Each row comes from the steps of one walk. Every step used is in the known rows, and no mark comes twice. Write the walk behind each row, first mark first.
Known rows
topin/buzed/gezif/naso: [ 12 -14  15   8 -29 -36 -35  -4 -28 -13  37 -11 -33  25 -31 -12 -30 -52
 -28  39 -59  -9  45 -41  -7   4  17  33  28   9   2 -58  12  23  13  14
  29  27  24 -11 -40 -28  -9  27 -10 -34]
lisal/bepa: [ -8 -10  33 -18 -11 -25 -27 -20 -10 -26  15 -10  17  11   0  -6   4 -58
  -3  22 -22   8  69 -36 -26   3  -9  26  42 -20  36  -5  15  18  -5  26
  28  37  -1   2 -31   2 -16  25 -30  -8]
topin/molop/kamenun: [ -5  17  22 -10  -4 -36 -30   0 -23 -18  14  24  17  13   3 -41 -18 -37
   1   6 -39   2  51 -26 -17 -11   6  15  -7  23  -2 -10  40  17  14   0
   9  19  15  13 -41  -1 -19   1 -13 -16]
punitev/fomuna/minu/buzed/zabot: [ -9   8  19  11 -39  -2   9 -41   7   2   4  13  32 -14 -11   4 -13  -1
 -32 -27 -37   6  23 -32 -29  25  39  -9  -8 -33   2 -30  21  16  -1  -6
  12   8   0 -33 -25  -2 -22  29 -20 -20]
lisal/punitev/kazek: [-25 -10  14 -21 -10 -49 -44 -11  -8 -20   9   5  32 -11 -11  -7 -46  -7
   0  28 -32  15  27 -35  -6   8  76  15  -3  14  23  -1  18  10  -2 -12
   9  12 -37  -9 -62 -33 -26  28 -24 -21]
buzed/topin/molop/kamenun/kazek/punitev: [-10  31  32 -31 -17 -36 -21 -24 -24  19  21  17   4  21  -6 -25 -13 -23
 -19  19   2  13  76  -6 -36 -13  16  14   9  40 -11  -6  43  29  12  11
 -29  11  11  10 -72  15 -11  10 -40  -1]
fomuna/minu/buzed: [ -6 -14  40  -4 -16 -41  18 -29   5   0  13  10  33   7 -17  -7  -8 -15
 -12 -40 -49  -2  36 -35 -29 -13  12 -14  23 -15   3 -36   2 -14   5 -28
   0  -7   9 -11 -14 -14 -31  40 -11 -36]
kazek/punitev: [ -1   4   6 -20 -24 -30 -20  -7  10  -4  24  -5  20   1 -14 -26  -1   1
  -4  27 -37  19  50 -35  -5  20  19  34  23  16   4  16  13  18 -11 -29
  -8  18  18  -3 -38  -3 -24  48  -8  -3]
kamenun/kazek/punitev/molop/topin/buzed/desu: [-34  35  -7 -22 -17 -38 -27 -17 -32  29  17 -16  -9  -5  -9   7 -28 -12
 -28  42   5  11  53  -7 -22 -13  42  33  -6  12   2  16  44  38  18 -11
  23 -10 -13 -12 -41 -20 -14  24 -19  31]
molop/kamenun/naso: [-23  41  31  -7 -25 -21 -26 -16   5 -10 -20  13   6  22  -2 -34 -12 -74
 -13  -8   6  21  79 -14  -1  -6  -9  10 -16   2   4 -11  43  13  23   2
  27  46 -13 -28 -40   2 -19  38 -52  17]
minu/buzed/desu/kazek/punitev/molop/kamenun/naso: [-11  30  -1   7 -28 -70  -5 -16 -11  15 -11   6  -7   7   4  14  -3 -18
 -54  16  42  17  21 -17   0 -14  12  -2   5   2  47 -19  24  24  17   7
  47  -7  18 -43 -25 -16 -38  15 -39  36]
minu/fomuna/punitev: [ -6  -3  14  -8 -29 -12 -22 -26  30 -13  38  -2  32 -32 -11 -19  13 -31
  16 -23  -4  23  26 -46 -35  11  36  19  16 -14  24 -28  -7  13  13  12
  16 -14 -33 -40 -25  -5 -34  39 -34 -37]
kazek/punitev/lisal: [  0  -1 -14 -14 -21 -30 -38 -11   3  -2  13 -10   9 -19  -7 -14  -8   5
 -22  27 -45  18  38 -28 -10  27  40  42  19   8  23  16  22  37 -18 -31
  -1  20  10 -10 -47  -8  -5  37 -10   1]
kazek/punitev/fomuna/minu/buzed/topin: [-12  11  12  -2 -27 -19   3 -41  16  14  32  10  21  -3 -16  -3  -2  29
 -34  -2 -29  12  33 -15 -27  23  30   6   6  -5 -15  -8  21  24  -2 -18
 -24   5   6   2 -53  10 -30  38 -23   0]
kamenun/molop/topin/buzed/punitev: [-38  11  21 -36 -31 -18 -32   1 -35   9  16 -16  -2  -5 -36  15 -24 -45
 -18  15   1  -4  55 -29 -26  24  35  33  -2  21 -14 -39  58  16  28  24
  15  16  -1 -28 -46   9 -28  56 -29   2]
punitev/fomuna/minu/buzed/topin/molop: [ -8   8  30   9 -27 -15   8 -44  -3  12  13  32  34  -9 -13  -1 -20   2
 -34 -24 -36  -7  21 -16 -43   7  30  -8  -6 -20 -13 -37  33  22  15  13
 -10  -1  -2  -6 -40   0 -23  11 -24 -21]
naso/gezif: [ 15  23  38 -11 -46 -30 -14 -26  11   4 -16 -10  43  -8 -36 -30 -16 -43
 -12  11 -55  -8  61 -41   8  19  19  30  41 -14   9  14  51   8  -7 -18
  18  37  -7 -57 -40  12  11  62 -14 -17]
desu/buzed/topin/molop/punitev/fomuna: [  1  25  29  -9 -51 -26   9 -41 -25   9 -24  -8   5   6 -28  -4 -13  -9
 -55  17 -48  -5  18 -26 -34   6  16  50  -4   7 -11 -30  52  64  12  37
 -26  29  16 -26 -43  25 -30  13 -48 -31]
fofa/buzed/zabot: [  3  -1  23  -4 -31 -13 -10 -15   0  -2  19 -10  25  20  -2 -12 -23 -26
 -11  27 -33 -13  46 -51  -8   8  52  16  19  11  41 -30   1  27 -15  18
   6  39  43 -43 -39  15 -24  41 -16 -29]
fofa/goni: [-22 -15  27  -2 -13 -40  -7 -26  15  -7  -1  11  40   5 -25 -27 -25 -18
 -11   3 -34 -21  47 -46 -10  10  45  30  28  39  21 -20  30  22  -9  -1
 -13  23  22 -21 -53  -8 -12  41 -35 -12]
buzed/desu/kazek: [  7   0  -8 -12 -34 -61 -15 -21 -15  13 -34 -11  17  22  -9   0  -8 -48
 -26  27   5  16  35 -43 -15 -20  37  28  32   5  53  -5  36  37   7  57
  35  10   7 -49   0 -12 -15   9 -24   6]
fomuna/minu/buzed/desu/kazek/punitev/lisal: [ -6 -16   3   0 -10 -72  11 -35 -14  14   2 -10  14   4  -3  14  -6  10
 -38 -26 -26   9  20 -30 -37 -20  32  -4  28 -12  35 -28  10  19   3  -9
  12 -14  15 -23 -18 -19 -21  23 -13 -12]
nabuku/punitev/fomuna/minu/buzed: [-12  28   2  32 -33 -14  -5 -52   5  -2   3  24  35 -18 -31 -12 -22 -16
 -36 -38 -48   6  33 -45   7  27  54  10 -11 -16 -49 -40  31  19   6 -35
   6  31 -12 -37 -21 -16 -33  24 -34 -16]
topin/buzed/zabot: [  0 -10  22 -11 -52 -12 -16   0 -19   1  25  -8   1  13 -30 -17 -18 -35
 -21  45 -40   4  47 -45   4   5  43  39  27  18  19 -29  26  21 -12  20
  27  18  22 -43 -35 -12  -4  47  -8 -20]
kamenun/kazek/punitev/fomuna/minu/buzed/gezif: [-10  29  16   8 -20 -32   4 -42 -12  26   7 -11   2 -23 -22   5 -22  10
 -24 -10 -17  17  54 -19 -56  35  16 -15  -2 -13  -7  -3  10  26  12 -33
   0   2  -6  -4 -40 -23 -14  39 -36   0]
punitev/molop/kamenun: [-21  39   4 -13 -27 -22 -55  -6   3 -22   5  17  17  17  12 -10 -13 -72
 -20  22 -32   2  40 -22   3 -25  31   9 -18   2   6   6  35  24  14  -5
  25  17 -18  -5 -35 -11 -25   0 -22  17]
molop/kamenun/kazek/punitev/lisal: [-21  37   2  -4   5 -40 -37 -24  -8   3  -6 -10  -7  -1   4 -23  -7 -33
 -20   5 -10  30  79  -9 -17   8  25   2  -7  18   2  36  44  23   3 -39
  13  26 -23  -2 -51  -4  -5  28 -45  23]
nabuku/punitev/molop/kamenun: [-20  54 -10   7 -34 -24 -55 -23  -3 -20   8  21  20   7  -7 -19 -21 -69
 -28   1 -38   8  48 -43  32  -7  55  26 -19  12 -38 -19  37  28  10 -34
  18  40 -16 -26 -30 -19 -31   0 -36  10]
buzed/topin/molop/punitev/fomuna/minu: [-28  22  35 -30 -32  -9  -9 -32 -22   6  15  15  24  14 -21  -3 -28  -7
 -33   0 -31   1  45 -18 -42 -22  33  30  -4   7  -5 -30  50  50  21  19
 -34  25  -6  -5 -62  10 -26   2 -29 -19]
punitev/kazek: [ -4   4   5 -13 -22 -50 -29 -22  -1   7  -1  21  27  -1 -22 -18 -29 -44
 -25  20 -37  13  39 -39 -14   2  69   4   9  19  24   2  39  25  -3  -6
  26   9 -39   4 -24 -29  -7  31  -9 -23]
nabuku/punitev/lisal: [  1  20 -18  10 -34 -22 -48 -31  -7  -7 -11   8  21 -24 -24 -16 -23 -43
 -34  -5 -51  12  43 -50  20  25  69  49   9   6  -9 -25  35  37  -9 -30
  11  44 -10 -47 -25 -20  -7  19 -33 -12]
fomuna/punitev/molop: [-23   7   6 -28 -39 -28 -31 -33  -3 -27  17   2  40  -4   4 -16 -13 -32
  11   0 -21   2  23 -38 -30 -17  34  30   8 -10  -8 -11  17  16  19  17
   7 -14 -21 -37 -31 -39 -26  10 -22 -18]
molop/kamenun: [-11  25  17  -8 -10 -24 -32 -14   8 -19  -3  10   8  26  -3 -35   7 -65
  -6   6 -32  15  67 -27   4  -3  15  10  -2  16   3   7  44   7  11  -9
  16  27 -11  -4 -34   7 -26  25 -33   1]
molop/topin/buzed/desu/kazek/punitev: [-20  20 -13 -36 -14 -45 -21 -23 -28  15  12 -18 -17  25 -24 -16   6 -17
 -26  38 -16  -5  43 -14   2  -8  49  63  -1  31   7 -21  70  37  18  27
  30 -10   5 -22 -34   2 -32  31 -17  18]
molop/kamenun/kazek/punitev/fomuna/minu/buzed: [-31  42  16  13   7 -39  -4 -40   1   7   5   1   1   1   0 -19  -3 -11
 -23 -23  -8  26  67  -5 -26   9  13 -28 -20   1 -22  20  39   7  14 -47
  10  10 -21   7 -47  -3 -26  32 -45  18]
minu/buzed/punitev: [  9   1  31  -5 -17 -38  10  -2  -8   2  -5  12  -8  -6 -20  20  -5  -6
 -21   6  -1  10  25 -48  -5  24  20   0  27   0  31 -44   9 -14   2  -5
  14 -16  19 -27 -37  -5 -46  21 -18 -17]
gezif/naso: [  4 -19   6  -6 -12 -40 -33 -15   3 -29   8   4  11  12   7 -21 -19 -45
 -19  -1 -31  14  47 -43   7  -3  25  19  24  -2  -8 -15  14  -5 -12 -30
  24  47  14 -34 -27  -5 -16  20  -3 -34]
kamenun/kazek/punitev/molop/topin: [-28  44   3 -35 -21 -31 -30 -26 -14  17   3  -9  10 -17  -2  -7 -20 -15
 -12  19  -5  13  62 -10 -28   4  37  19 -14   9 -10  26  35  27   4 -37
   8   4 -17 -12 -41 -16 -18  33 -27  22]
nabuku/punitev: [  1  24   2   3 -38 -20 -29 -28   2  -9  -1  13  30  -4 -32 -30 -16 -47
 -15  -4 -43  12  55 -58  26  18  49  40  13  13 -29 -26  28  17  -1 -27
   7  44  -1 -40 -18 -15 -25  30 -30 -16]

Write each row's walk
[-11  25 -26 -12 -24 -70 -32 -15 -15   6  -9 -12   2  29   9   3  -4 -35
 -35  39  12  23  33 -29  -8 -30  38  23  10  13  42  12  38  49   9  33
  35   7   8 -25 -23 -11 -22  -3 -23  31]
buzed/desu/kazek/punitev/molop/kamenun
[-20  21  28 -40 -27 -32 -22 -19 -29  11  17  20  16  14 -26  -7 -30 -18
 -40  27 -19   6  46 -23 -30 -23  51  32   8  35  16 -22  54  49  12  11
 -21  18 -12   1 -61  -2 -23   5 -24 -22]
buzed/topin/molop/punitev/kazek
[-19  30   8 -18 -27 -37 -26 -18  -8  16   3  -7  19 -19  -4  -4 -30 -19
 -14  25  -6  21  59 -18 -29   2  29   7   3   4   1  34  18  26  -1 -33
   7  12 -13 -14 -38 -27  -8  31 -26  18]
kamenun/kazek/punitev/molop
[-30   1  18 -26 -31 -25 -57   4  -6 -35  13   1  37 -12   8   8 -42 -17
   9  35 -34   1  15 -32   2  -7  48  30 -11  -8  16  -3   2  12   4  -5
   4  16 -14 -28 -63 -28 -35   9 -26  -1]
lisal/punitev/molop
[-11  18  -3 -22 -36 -29 -39  -3   6  -7  31   2  23  -4   0  -7 -14  -6
 -16  40 -38  10  31 -28  -5   1  30  31   6   8   4  18  11  31  -7 -26
   1  12  12  -1 -43 -14 -25  25  -2  11]
kazek/punitev/molop
[-22  15  25 -25 -16 -23 -19   7 -31 -20  11   3  22  -6 -18 -19 -32  -3
 -11  15 -47   3  36 -38 -14 -13  15  42  -4   9  12  -6  38  36  13 -19
   2  29   9  -8 -39 -15 -36   7  -5 -21]
topin/molop/punitev
[-23   1  14  -3 -24  -3 -41 -15   5 -28  -1   3  37 -24  -7  -4 -35   3
   3  24 -32   9  21 -28   0  35  52  30 -19 -16   5   3  24  14   5   6
   2  26 -26 -32 -65 -10 -34  21 -37   0]
lisal/punitev/fomuna
[-37   6   9 -28 -35 -18 -36  -3 -34  18  21 -15   8   0 -34  10 -18 -51
 -26  24   2  -8  49 -23 -21  10  35  42   7  18   2 -28  60  25  36  31
  25  13   3 -29 -25   7 -23  60 -26   6]
kamenun/molop/topin/buzed/desu
[-18  17  12 -37 -18 -12 -25 -20 -16   1  16   0  -5  15 -31 -28   3 -38
 -12  25 -47 -17  52 -16   8   4  44  57  -7  23 -12 -27  66  16  17   7
  21  -2  -8 -15 -36   5 -32  42 -17  -3]
molop/topin/buzed
[-32  25   4 -24 -23 -31 -37 -34  -2 -35  18   2  25  12  13 -24  -2 -45
   8  -6 -16   6  35 -30 -23 -25  29  20  -7  -2 -15  -7  30  14  28  11
  12  -9 -27 -26 -41 -29 -30   5 -33  -9]
fomuna/punitev/molop/kamenun
[-36  33   7 -20 -20 -37 -34 -43 -10 -24   8  -3  23   4  14 -20 -10 -46
   9 -10   0  13  48 -24 -35 -23  28   8 -10  -2 -19   4  33  14  30   4
  14  -9 -38 -30 -40 -36 -22   5 -44  -1]
fomuna/punitev/molop/kamenun/kazek
[-23  24  13   0 -17 -28  -3 -41  -1  21  -1  -9  24 -20 -13 -12 -28   4
 -14  -7 -15  26  65 -16 -47  20  28  -4  -5 -10 -19  28  29  26   1 -29
  -2  20 -24  -9 -38 -17  -6  40 -30   9]
kamenun/kazek/punitev/fomuna/minu
[-13   8   5   8 -18 -22   3 -32  17   3  28   6  25 -14 -13 -10  -5  32
 -25  -7 -42  14  27 -22 -22  29  25   5   0 -14 -15   0  16  20  -2 -34
  -7   5   9   4 -42  -3 -32  41 -12  -2]
kazek/punitev/fomuna/minu/buzed
[ -3  13  -3  -8 -29 -59  -6 -45  11   0 -20  -8  31   0  -9 -26  -3   1
 -25  -4 -31  18  39 -26 -31  16  39   0  -2   5  -7  13  34  42 -13   8
   9  27   0 -28 -30 -19 -18  30 -33  13]
desu/kazek/punitev/fomuna/minu
[ 16  -1  27 -11 -47 -17   5 -14  -2   2   9   8  15 -12 -15   2   9 -11
 -27   9 -12   9  28 -50   1  26  29   5  32   3  44 -33   0  -7 -17 -24
  21  -4  40 -53 -20   2 -29  46 -17 -27]
minu/buzed/zabot
[-33  25  -1 -50 -28 -20 -34 -43  -9 -26  18  -2  29   0   7 -17   1 -30
  13  -8 -18  -8  28 -27 -27 -14  44  46 -13  -3 -18 -20  39  18  27  11
   6 -24 -27 -38 -36 -24 -37  11 -24 -15]
fomuna/punitev/molop/topin
[-29  24  18   0 -16 -40 -27   7 -35   2   9  -3 -33  18 -16  15 -44 -48
 -27  43 -10   9  51 -25  -8 -18  40  10  -6  15  -3 -20  45  21  20  28
  34   1 -19 -10 -64 -26 -16   0 -24  17]
topin/buzed/punitev/molop/kamenun/kazek
[-15  -8  -9  16 -25 -57  -3 -22 -22  18  13 -15  -1  23 -26  -4 -26  -8
 -42  36 -26   7  28 -24 -18 -21  45  29  15   3  10 -13  47  48  14  52
  33   3   2 -19 -29 -24 -11  22 -15  13]
topin/buzed/desu/kazek/punitev/fomuna/minu
[  3  16  36 -22 -48 -37  11 -32 -29   8 -19 -13   3  17 -29  -9 -10 -19
 -46  16 -46  -5  25 -32 -34 -10   8  53  13  19  -4 -35  39  53   9  28
 -30  25  26 -26 -38  23 -32  19 -44 -41]
desu/buzed/topin/molop/punitev
[-26   1  43 -21 -11 -53  17 -35 -21  11  27  19  23  13 -23   6 -23   5
 -40 -31 -36  -1  32 -24 -44 -35  37 -12  11   9   5 -45  25  15  15 -26
 -17  -8  -7   9 -44 -15 -36  21 -16 -40]
fomuna/minu/buzed/topin/molop/punitev/kazek
[-17  27 -16 -31 -22 -33 -52 -11 -20 -13  55 -13 -26  13  -1  -3 -15 -10
 -31  41 -43  -5  31 -19  -4   1  34  48 -11  17 -18 -28  22  39   9 -33
  12   9  23   6 -60 -12 -30  18   2   2]
kazek/punitev/molop/topin/buzed/gezif/naso
[-19  -4   3 -23 -17 -53 -18 -46  -4 -13  13   6  34  -2 -14 -30 -15 -24
   4  -6 -20  14  35 -43 -38  -3  60  16  16  12  -1 -11  35  14  12  10
  13 -16 -44 -17 -32 -43 -16  27 -22 -40]
fomuna/punitev/kazek
[-24  15 -13 -17 -29 -33 -34 -32   2  -3  38 -12   8 -19  -2   4   9 -38
 -11   1  16   7   5 -30 -32 -21  61  32  -6  -6  29 -42  20  42  31  51
  46 -36 -40 -51 -27 -17 -39  11 -36  -5]
minu/fomuna/punitev/molop/topin/buzed/desu/kazek
[-11  -2   3  -6 -20 -33 -25 -33  25  -5  40   6  30 -34 -13 -16   0 -32
   2 -19  -2  27  20 -46 -42   7  64   4   7  -3  28 -24   3  21  12   9
  27 -21 -56 -23 -27 -19 -28  36 -29 -41]
minu/fomuna/punitev/kazek
[ -7 -12  15  -5 -14 -73  24 -32  -7  14  10  -8  20  19 -10   5  -2   8
 -27 -26 -20  10  28 -35 -34 -25  19  -8  29  -8  22 -29   5   8   5  -8
   8 -14  22 -18 -12 -15 -32  30 -12 -16]
fomuna/minu/buzed/desu/kazek/punitev
[-13  39  24 -17 -19 -24 -22 -33 -20  20  17  24   5  12  -5 -21 -17 -16
 -30  21   1  13  67   0 -40   3  25  12  -8  30 -16  -1  55  41  15  19
 -24  16  -1  10 -74  18 -11   2 -45   8]
buzed/topin/molop/kamenun/kazek/punitev/fomuna
[-15   7   5 -11 -37 -11 -37 -22  27 -17  45   3  34 -35   1  -5   1 -38
   7 -13  -4  16  12 -41 -38  -3  44  16   2 -21  24 -27 -11  23  18  14
  23 -19 -39 -40 -28 -16 -35  21 -31 -26]
minu/fomuna/punitev/molop
[-28  16  15 -23  -8 -43 -24   0 -36 -12  13  12  20  -8 -21 -14 -46  -2
 -26  18 -44   7  29 -38 -21 -17  45  27 -11  21  17  -4  49  47  12 -24
  12  22 -15   7 -41 -28 -29   5   1 -27]
topin/molop/punitev/kazek
[-12  25 -30 -34 -28 -62 -29 -23 -20  14 -11 -16   4  20   4   8  -1 -22
 -33  38   9  11  26 -25 -11 -23  48  43   4  12  38   0  43  53  11  32
  29  -3   8 -34 -18  -5 -28   3 -18  27]
buzed/desu/kazek/punitev/molop/topin
[-24  41  13  -8   3 -39 -25 -23  -3   2   1  -7  -2  12  -2 -32   0 -37
  -8   6  -6  32  86 -13 -13   5  12  -2  -7  21 -10  35  43  10   8 -37
  11  23 -16   1 -48  -1 -18  36 -43  20]
molop/kamenun/kazek/punitev
[ -7  -8  26  -4 -23 -33 -11  11 -25   0  12  -4 -22  19 -36   2 -33 -29
 -17  43 -31   6  45 -44  -3   2  35  33  24  15   7 -38  34  14   7  37
  21   5   3 -17 -54 -17 -19  22 -10 -10]
topin/buzed/punitev
[-10   9  27  10 -32  -8   8 -50  12  12   1  26  32  -4 -19   2 -10 -12
 -38 -22 -33  -2  29 -17 -34  12  35  -9  -1 -25 -10 -30  32  17  12  10
  -7   3 -15 -16 -34   3 -26  26 -33 -13]
punitev/fomuna/minu/buzed/topin
[-17  19  38 -42 -34 -17 -18 -14 -26   5  15  13  16  15 -23  -9 -21 -19
 -28  25 -20   3  51 -24 -24 -20  28  43  15  25  11 -24  45  42  13  18
 -30  22   9 -10 -58  11 -28   9 -27 -18]
buzed/topin/molop/punitev
[ 20   7  36 -16 -58 -35   8 -43  -5  17 -29 -10   8  22 -30 -13   5 -46
 -42  15 -44  -3  34 -33 -26   4  11  42  29  16  -1 -32  31  37   1  43
 -25  20  19 -36 -27  28 -19  37 -52 -36]
desu/buzed/topin
[-12  27 -12 -35 -31 -66 -32 -25  -9  -1  -2 -12   7   8  -8 -23   1 -17
 -30  37 -26   1  33 -16  -3  -5  51  28  -8  30  -4   6  48  45  -6   8
  26   7   3 -28 -38 -25 -27  25 -28  31]
desu/kazek/punitev/molop/topin/buzed
[-16  17  -6 -35 -17 -39 -22 -25 -30  13  -3 -12 -13  26 -26 -15   4 -40
 -26  33 -18 -12  43 -17   3 -14  52  59   1  23  12 -29  74  35  22  43
  38 -10  -4 -32 -24   0 -29  27 -22  12]
molop/topin/buzed/desu/kazek
[ -2  18  28 -20 -42 -54   6 -37 -33  14 -17  -7   2  14 -31  -7 -22 -18
 -58  17 -45  -2  20 -31 -37 -13  31  41   5  28   0 -30  48  61   7  24
 -21  20   8 -13 -42  11 -26  15 -41 -43]
desu/buzed/topin/molop/punitev/kazek
[-41  12  12 -35 -25 -35 -36  -5 -39  15  16  -8  -3  -7 -38  17 -34 -46
 -32  18   2  -1  50 -28 -32  23  59  21  -8  29 -10 -36  64  24  26  19
  24  13 -20 -14 -49  -3 -22  53 -24  -2]
kamenun/molop/topin/buzed/punitev/kazek
[-14   7  -5  11 -17 -26   4 -28   6  13  28   1  17  -5  -8   5  -9  33
 -33   2 -27  17  21 -25 -25  17  27  13   4 -18   3  -3  18  28   7 -17
   1  -2  10   1 -36   0 -30  29  -6   2]
kazek/punitev/fomuna/minu/buzed/desu
[-52  15  16 -21 -33 -33 -37  -1 -20  -1   5 -14  29 -23 -38  18 -41 -38
 -43  10  -8  19  45 -40 -28  13  48   9   2  13  17   9  47  37  19 -22
  17  47 -32 -20 -30 -20 -27  61 -31  -4]
kamenun/molop/punitev/kazek
[-19  16 -27 -33 -10 -44 -32 -25 -34  15   5 -21 -24  12 -18  -8   3 -13
 -40  39 -21  -7  36  -9   0  -4  63  68  -2  26  18 -19  75  50  15  25
  33  -9   0 -26 -40  -3 -20  25 -19  19]
molop/topin/buzed/desu/kazek/punitev/lisal
[-45  12  13 -39 -21 -18 -59  -2 -20 -29  26  -4  15  -5   0   3 -35 -12
   3  43 -38 -15  17 -16  13  -9  61  49 -29   7  -1 -19  31  14  15  -3
  10   0 -21 -23 -74 -21 -44  14 -25   9]
lisal/punitev/molop/topin/buzed
